Every row comes from one small tree of marks. Brackets hold a mark, then the marks that hang from it, in the order of their numbers. Every link used is in the known rows. Which tree was each row made from?
Known rows
(j412 j436 (j849 (j559 j316 j949))): -0.43	-1.90	3.12	-0.23	0.02	2.83	0.55	2.58	1.05	0.63	0.12	-2.85	0.59	-2.44	1.23	0.29	-0.32	0.72	0.79	-0.19	0.46	0.84	0.68
(j412 (j849 (j559 j39 j436 j816 j949))): 0.16	-1.60	3.97	1.00	1.94	1.34	1.06	2.90	0.08	0.46	0.01	-2.88	-0.03	-0.92	5.54	-0.96	-3.93	-0.19	0.24	1.81	-0.43	1.29	0.42
(j412 j436 (j849 (j559 j816 j949))): 0.62	-1.28	3.14	-1.21	0.82	2.97	0.55	2.48	0.69	1.08	0.25	-0.97	0.32	-1.79	3.32	-0.81	-5.84	0.99	0.37	-0.06	0.71	0.66	0.84
(j559 j39 j316 j436 j816 j949): -0.07	-1.90	3.22	4.16	1.42	0.88	0.63	2.85	-0.85	-0.52	-0.23	-1.21	0.24	-0.09	3.46	0.38	-1.94	-0.61	-0.59	2.22	-0.95	0.87	0.71
(j176 (j849 (j412 j436) (j559 j39))): -2.26	-1.24	1.61	-2.24	1.85	2.58	-0.39	2.61	-1.25	1.32	-0.15	-2.02	0.55	-2.30	2.65	-1.02	3.27	3.65	-0.02	2.75	3.14	0.94	2.29
(j949 (j559 j316)): -0.74	-1.66	2.05	1.88	0.65	0.42	0.78	1.95	1.06	0.23	0.79	1.75	0.66	0.18	-0.13	0.13	2.84	1.34	-0.46	0.86	0.87	1.03	-0.62
(j176 (j849 (j559 j39 j316 j816))): -1.52	-1.67	3.37	0.92	1.22	1.76	0.06	2.97	-2.34	0.52	-0.03	-4.08	1.25	-0.78	2.11	-0.35	3.23	2.17	-0.26	4.72	0.63	1.27	0.86
(j849 (j559 j436 j816 j949)): 0.75	-1.00	2.80	2.33	1.58	0.83	0.66	2.74	0.81	0.94	-0.31	-2.30	-0.21	-0.75	4.22	-0.76	-6.96	0.82	-0.02	2.19	0.85	1.35	0.03
(j816 (j559 j949)): -0.83	-0.07	1.45	1.22	0.51	1.85	1.09	1.74	-0.51	0.40	0.53	0.26	0.27	-0.57	3.01	0.09	-4.44	1.27	0.37	-1.14	0.22	1.32	0.31
(j412 j436 (j849 j176 j559)): -0.91	-1.36	3.78	-2.74	0.29	2.14	0.42	2.38	1.12	1.53	1.63	-3.03	0.64	-2.79	0.98	-1.63	-0.18	2.27	0.86	0.41	1.98	1.98	0.40
(j849 (j559 j816)): 0.17	-0.63	2.15	-0.15	1.03	0.93	0.83	2.53	0.27	1.18	-0.39	-2.43	0.78	-0.67	2.46	-1.20	-2.70	1.69	-0.26	2.62	0.92	1.60	-0.16
(j559 (j39 (j176 j849)) j436 j816 j949): -1.68	-1.42	3.00	2.50	2.15	1.19	-0.98	2.86	-3.03	0.64	1.91	-0.39	0.42	-0.05	4.33	-0.62	-3.71	1.87	-0.71	2.86	2.17	1.35	1.93
(j412 j436 j849): -0.21	-0.86	2.20	-1.75	0.28	2.01	0.61	2.10	0.95	0.55	0.92	0.05	0.50	-1.41	0.92	-1.00	-1.22	1.57	-0.07	-0.59	1.32	1.43	0.98
(j176 (j849 j559)): -1.60	-0.48	1.75	-0.67	1.08	1.31	0.20	2.49	-0.43	1.40	0.62	-3.10	0.90	-1.09	1.66	-1.11	0.54	3.39	0.17	2.81	2.65	1.96	0.34
(j949 (j559 j436 j816)): 0.83	-1.21	3.07	2.50	1.69	-0.17	0.56	2.03	1.19	0.54	0.93	2.63	-0.30	0.92	2.51	-1.04	-4.63	1.48	-0.91	1.80	1.48	1.24	-0.32
(j849 j176 (j412 j436) j559): -1.64	-1.15	2.52	-2.79	0.99	2.07	0.02	2.41	0.59	1.84	1.13	-2.36	0.40	-3.12	1.02	-1.47	0.07	3.11	0.50	0.89	3.23	1.44	0.79
(j816 (j559 (j39 (j176 j849)) j316 j949)): -3.30	-1.33	2.70	2.07	0.55	2.49	-0.58	2.33	-4.04	0.24	1.92	-1.68	1.13	-0.88	2.34	0.84	2.01	2.38	0.17	1.24	1.05	1.30	1.76
(j816 (j559 j39 j316 j436 j949)): -0.91	-1.40	2.88	4.27	0.73	1.19	0.90	2.31	-0.97	-0.51	-0.26	-2.07	-0.04	-0.68	3.42	0.87	-0.74	0.23	0.27	1.07	-1.07	1.37	0.81
(j39 (j176 (j849 j559))): -2.53	-0.77	2.00	-0.99	1.07	1.12	-0.74	2.61	-1.23	1.84	1.65	-3.52	1.18	-1.25	1.29	-1.14	1.03	3.98	0.00	3.15	3.74	2.25	0.87
(j816 j559): -0.86	0.04	1.53	0.41	0.25	1.25	1.08	1.72	-0.34	0.52	0.48	-0.73	0.46	-0.51	1.82	-0.53	-2.13	2.12	0.06	0.12	0.55	1.90	0.16
(j559 j39 j316 j436): -0.72	-1.66	2.49	2.99	1.07	-0.06	0.69	2.73	-0.02	-0.47	-0.45	-2.71	0.40	-0.46	1.67	0.03	3.46	0.32	-0.48	2.98	-0.07	1.75	0.58

Which tree is each row?
-1.39	-1.92	3.01	1.01	0.92	0.95	-0.08	3.01	-1.54	0.73	-0.15	-4.20	1.50	-1.04	2.07	-0.24	3.76	1.16	-0.42	4.30	0.54	1.59	0.81 => (j849 (j559 (j39 j176) j316 j816))
-0.83	-2.15	3.40	3.94	1.36	0.73	-0.31	2.99	-1.74	-0.08	0.80	-1.58	0.58	-0.35	3.11	0.35	-1.34	-0.04	-0.72	2.53	0.18	1.11	1.26 => (j559 (j39 j176) j316 j436 j816 j949)
-1.93	-1.78	2.28	-1.52	1.78	2.55	0.13	2.61	-0.09	1.38	0.34	-1.39	0.32	-3.07	3.59	-0.74	1.26	1.62	0.68	0.44	2.01	0.79	1.58 => (j849 j176 (j412 j436) (j559 j39 j949))
-1.19	-2.26	3.89	1.69	1.12	1.76	0.59	2.94	-1.23	0.53	0.41	-3.36	1.10	-1.45	2.94	-0.12	1.14	0.15	0.40	2.42	-0.34	1.07	0.08 => (j849 j176 (j559 j39 j316 j816 j949))
-0.66	-0.62	2.30	3.18	1.36	1.02	0.99	2.10	-0.52	-0.06	-0.29	-0.60	-0.28	-0.40	4.83	0.04	-3.14	0.58	0.25	0.60	-0.44	1.62	0.94 => (j816 (j559 j39 j436 j949))
-2.20	-1.96	2.80	-0.56	1.42	1.52	-0.14	3.02	-2.26	0.96	0.47	-4.04	1.15	-1.80	2.12	-0.39	3.54	1.72	-0.48	3.60	1.11	1.04	0.96 => (j849 j412 (j559 (j39 j176) j316 j816))
-0.26	-0.90	3.27	-0.39	1.00	0.53	1.10	2.65	1.53	0.98	0.64	-4.28	0.06	-1.47	2.41	-1.47	-1.97	1.45	0.43	1.67	1.14	2.33	-0.32 => (j412 (j849 (j559 j436)))
-1.66	-2.27	4.10	0.79	0.92	0.49	0.19	3.14	-0.30	0.58	0.88	-6.08	0.73	-1.85	1.86	-0.51	4.35	0.92	0.23	3.37	0.73	2.34	0.59 => (j412 (j849 (j559 (j39 j176) j316 j436)))
-0.28	-1.13	1.71	1.45	1.74	1.44	0.87	2.44	-0.96	0.02	-0.28	1.16	0.69	0.14	4.35	-0.25	-2.27	-0.11	-0.59	0.94	-0.46	0.70	0.87 => (j559 j39 j816 j949)
-1.00	-1.23	3.44	-2.36	0.17	2.05	0.40	2.16	0.48	0.86	2.52	-0.38	0.61	-2.12	0.38	-1.47	-1.02	1.79	0.37	-0.85	1.90	1.77	0.66 => (j412 j436 (j849 j176))
-2.45	-1.76	3.01	-0.58	0.87	2.00	0.59	2.72	-0.38	1.11	1.76	-3.80	0.64	-2.79	1.23	-0.07	0.67	1.54	0.76	0.17	1.35	0.98	-0.39 => (j849 j176 j412 (j559 j316 j949))
-1.87	-1.26	1.58	-0.23	1.42	0.42	0.09	2.70	-0.22	1.22	-0.33	-3.11	1.18	-1.16	2.74	-0.87	4.52	1.68	-0.10	3.28	1.61	2.22	0.93 => (j849 (j559 (j39 j176)))
-2.20	-1.26	3.04	0.29	1.27	1.27	-0.10	2.97	-1.08	1.05	1.31	-5.43	0.05	-2.09	0.88	-0.53	0.62	3.49	0.07	3.36	2.82	1.50	0.43 => (j176 (j849 j412 (j559 j316 j436)))
-3.31	-0.76	1.66	-2.63	1.51	1.64	-0.72	2.65	-1.98	2.12	2.33	-3.41	0.85	-2.04	1.45	-1.24	0.97	4.51	-0.07	2.39	4.43	1.66	1.05 => (j39 (j176 (j849 j412 j559)))
-0.97	-1.19	4.46	-0.96	0.85	0.62	0.86	2.69	1.06	1.29	2.22	-4.97	0.09	-2.09	1.85	-1.90	-1.75	1.69	0.87	1.38	1.63	2.69	-0.73 => (j412 (j849 j176 (j559 j436)))
-0.40	-1.96	3.23	2.65	2.21	-0.34	-0.27	2.31	-0.32	0.60	1.11	2.38	0.19	0.78	3.46	-1.00	-0.65	1.33	-1.10	3.06	1.76	1.46	0.81 => (j949 (j559 (j39 j176) j436 j816))
-2.16	-2.41	4.37	-0.18	0.75	2.04	1.04	2.82	-0.52	0.43	1.45	-4.27	1.06	-2.26	2.39	-0.21	3.79	0.01	1.14	0.59	-0.50	1.50	-0.22 => (j412 (j849 j176 (j559 j39 j316 j949)))
-1.53	-1.11	3.78	-2.57	0.55	1.31	1.04	2.48	0.54	1.33	2.25	-3.89	0.89	-2.11	1.25	-1.71	0.33	1.82	0.85	0.54	1.38	2.33	-0.69 => (j412 (j849 j176 j559))
-1.48	-1.91	3.60	2.28	2.43	0.29	-1.00	2.42	-2.02	0.87	2.29	2.23	0.30	0.85	3.37	-1.09	-0.48	2.92	-1.10	3.75	3.00	1.41	1.35 => (j949 (j559 (j39 (j176 j849)) j436 j816))
-1.51	-1.17	2.13	2.77	0.42	1.94	1.06	2.12	-1.50	-0.45	-0.29	-1.07	0.71	-0.68	2.83	0.98	1.47	0.23	0.26	0.20	-1.29	1.06	0.75 => (j816 (j559 j39 j316 j949))
-0.89	-2.00	3.52	2.97	1.18	0.13	-0.31	2.95	-1.73	-0.01	0.77	-2.55	0.83	-0.26	1.91	-0.22	0.83	0.74	-0.99	3.89	0.53	1.70	1.15 => (j559 (j39 j176) j316 j436 j816)
-3.44	-1.95	2.18	-1.13	1.06	2.52	-1.41	2.72	-3.21	0.73	1.74	-1.34	1.04	-2.09	0.36	-0.04	5.45	3.50	-0.65	2.31	3.36	0.80	2.86 => (j559 (j39 (j176 (j849 (j412 j436)))) j316)
